Each row comes from the steps of one walk. Every step used is in the known rows, and no mark comes twice. Write the walk behind each row, first mark first.
(in the rows, 128 means zero)
Known rows
L R M F C: [ 99 121 109 132 130 136 126 133  88 115 127 119 165  95 126 139 100 128
 104 164 133 140 108 120 105 140 157 145]
H G: [ 96 128  88 131 165 115 123 118  88 151  93 155 137  62 154 177 136 121
 107 108 128 150  98 141 123 141 199 171]
C D F M: [127 107 110 158 113 152 163 134  81 168 107 102 139  23 124 149 121 128
 113 175 131 132 100 126  99 120 212 166]
G H: [ 96  92 100 147 148 138 125 117 100 131  92 129 174 125 112 171 138 122
 128 122 133 144 113 105 140 138 147 180]
R M: [ 79 117  97 120 120 129 141 122  81 167 112 136 158  37 106 176 110 136
 103 126 126 140 105 120 108 151 172 146]
P Q: [117  98 107 138 155 115 111 116 117 112  92 142 127 103 120 176 128 164
 115  85 122 132  88 159 126 134 165 154]
R L: [136 134 110 118 150 121 118 118  70 147 105 166 156  21 115 160 125 130
  97 141 121 136  77 112  77 143 167 148]
D C: [113 122 103 146 126 136 168 131  78 160 103 187 164  82 142 153 109 214
 116 146 132 136  90 101 111 115 161 151]
C F D: [118 119  91 151 153 117 111 126  32 123 107 114 137  92 152 143 100 153
  90 161 142 129 104 170  82 114 185 180]
D P Q C: [140 102 116 130 165 127 147 136 138 130 102 184 153  90 106 176 115 180
 129 111 125 135 108 151 111 129 168 157]
F D P Q C: [145 104 117 129 166 122 145 138 117 127 104 178 148  96 114 169 113 186
 122 112 127 132 111 159  99 127 175 161]
G P Q C D F M: [122 113 114 157 128 142 151 140 116 176 101 104 140  26 108 159 127 134
 119 148 129 128 107 142 102 119 217 164]
Q C F: [104 123  85 161 158 137 112 132 100 151 106 156 157  73 114 167  97 156
 110 171 147 135  99 149 115 112 159 171]
Q C D P: [161 104 115 133 148 149 166 131 123 138  97 161 186  58 118 167 105 168
 128 158 125 145 122 125  97 116 207 173]
H G P Q C: [108 123 103 127 182 111 117 135 160 163  93 172 147  94 106 189 129 172
 124  77 127 134 109 162 117 135 170 160]
Q C: [127 112  99 125 159 140 149 137 116 172 109 183 161 104 118 173 109 187
 119 142 136 136 103 124 102 132 140 162]
L R: [127 111 117 135 175 146 174 108 140 148 109 139 153 149 118 161 103 139
 127 132 133 142 115 162  92 126 172 174]
L R M F C D: [133 127  97 148 122 150 112 124 105 151 108 106 169  86 124 145  97 179
 101 182 142 139 109 120 105 120 178 161]
Q C F D P: [143 106 116 138 160 126 160 135  69 102 107 148 168  64 135 150 100 132
 116 158 127 139 125 162  80 113 215 179]
G P Q C D F: [144 130 107 156 150 146 144 135 145 179  92 145 133  34 127 172 118 182
 135 156 130 141 106 113 105 115 206 179]
H G P D C Q: [127 136  96 183 127 107  99 126 106 149  91 151 153 113 131 182 104 147
  99 116 132 132  97 114 135 117 185 163]
M F C D P Q: [148  96 121 146 149 123 115 124 120  79  92 130 149  72 120 161 117 155
 119 113 119 136 103 148 124 120 201 157]
L R M: [ 89 122 108 124 138 138 165 114 111 169 116 129 155  70  95 170 100 125
 113 127 131 143 119 146  96 144 184 154]
D P: [137  93 122 124 155 136 176 125 106 106 103 159 178  70 127 167 115 121
 130 136 114 147 117 132 101 129 200 168]
D F M: [114 102 115 151 121 145 171 135  77 155 112 112 137  29 126 151 125 106
 117 163 126 132  98 129  99 128 201 162]
G P Q C F: [ 95 125  91 163 171 121  92 132 129 144  97 146 152  75 100 176 107 154
 114 133 142 130 103 171 122 113 169 168]
L R M F: [112 104 116 143 160 147 136 124  88 124 111 105 147  50 123 151  83 106
 108 140 127 140  94  99 117 122 185 156]
Q C D F M: [133 110 110 158 117 154 165 139  89 178 109 114 142  23 119 150 118 140
 114 178 134 131 102 125  97 118 206 165]
P D F M: [120  94 112 163 117 142 151 133  97 158 111  93 124  28 121 151 119  94
 112 138 127 132  97 124 109 132 203 154]

Write each row's walk
[150 120  88 142 140 151 126 129 117 191  96 153 166  87 121 169 105 222
 110 165 143 137 104 118 104 115 164 171]  Q C D
[145 103 107 138 165 125 120 132  22 104 107 106 131  94 171 133  95 149
  91 148 130 129  93 124  86 114 182 173]  M F D
[ 94 130  89 177 136 134 125 128  74 143 101 158 160  58 130 153  98 176
 108 174 145 135  90 133 122 100 174 163]  D C F
[155 125 105 160 139 152 149 134 126 170  96 152 126  35 133 166 114 190
 132 171 134 142  99 106 108 115 199 177]  P Q C D F
[106 101 109 139 147 141 120 130  65 123 108 110 148  26 131 155  89 112
 101 141 124 138  84  80 125 126 178 151]  R M F
[132 108 113 161 119 147 156 138  95 167 105 113 132  23 115 153 122 142
 115 162 132 129 100 136 104 118 209 163]  P Q C D F M
[ 91 109  90 146 168 107  80 118 172 170  87  99 137  79 121 185 122  97
 111  40 123 142 109 136 131 149 192 154]  H G P D
[114 116  98 165 163 128 109 131 115 121 100 157 152  63 105 170 102 150
 117 148 141 134 103 167 121 110 178 167]  D P Q C F
[123 127 104 145 126 124 166 135  39 152 107 172 152  90 159 137 104 226
 103 151 136 131  97 121  86 111 175 158]  F D C
[144 135 104 176 114 116 120 133  29 125 105 149 153 102 142 158  86 168
  86 169 135 125  92 105 110 106 183 166]  R M F D C Q
[155 128 103 156 139 159 159 135 118 181 100 153 135  34 138 163 111 187
 131 188 135 145 101  95 102 114 196 181]  Q C D F
[143 101 118 141 143 120 122 121 129  92  92 140 152  84 116 168 125 166
 121 109 120 137 109 164 119 127 198 158]  F C D P Q
[ 85 120 105 131 184  93  93 118 152 132  79 132 135  86 118 192 146 130
 120  42 116 135 104 179 130 139 199 160]  H G P Q
[151  99 120 135 172 125 139 141 112 113 104 167 146  86 120 162 105 174
 120 116 126 132 106 145 105 121 178 161]  M F D P Q C
[141 121  93 148 124 148 101 128  93 142 103 113 168  92 139 145 104 188
  99 183 141 138 100 109 110 117 166 163]  M F C D
[133 131 107 165 123 124 104 127  81 105 117 126 164 144 121 164  91 113
  94 177 135 132 105 124 117 126 161 164]  L R M F C Q
[107 135  91 150 174 101  96 135  69 136  98 127 133  83 141 155 111 155
  95 125 141 128 114 192  88 115 203 179]  H G P Q C F D
[148  89 128 140 166 111 126 125  89  66  94 130 133  76 135 158 115 137
 116  94 114 132 102 161 110 120 209 162]  M F D P Q
[113 113 104 134 136 135 113 136  80 103 120 127 164 110 145 139 109 139
 104 167 131 138  96 111 111 134 143 150]  M F C
[143 131  99 174 110 120 102 129  96 118 112 134 145 132 131 171 106 123
 103 171 133 135 103 120 119 134 163 167]  P D F C Q
[123 127 114 153 135 132 167 136  41 142 111 151 148  71 153 128  86 202
 102 155 136 132  99 111  89 104 190 156]  L R M F D C
[138 138 103 156 156 140 138 135 143 180  89 147 126  21 134 174 125 171
 134 148 131 145 107 116 110 117 221 181]  H G P Q C D F
[148 124 103 157 134 155 154 127 108 167  97 136 131  30 146 161 114 168
 128 182 131 146  98  96 104 115 205 182]  C D F
[107 100 109 163 134 133 135 137  90 133 109 118 155  40  95 155 113 112
 106 151 136 124 106 175 111 115 197 157]  D P Q C F M
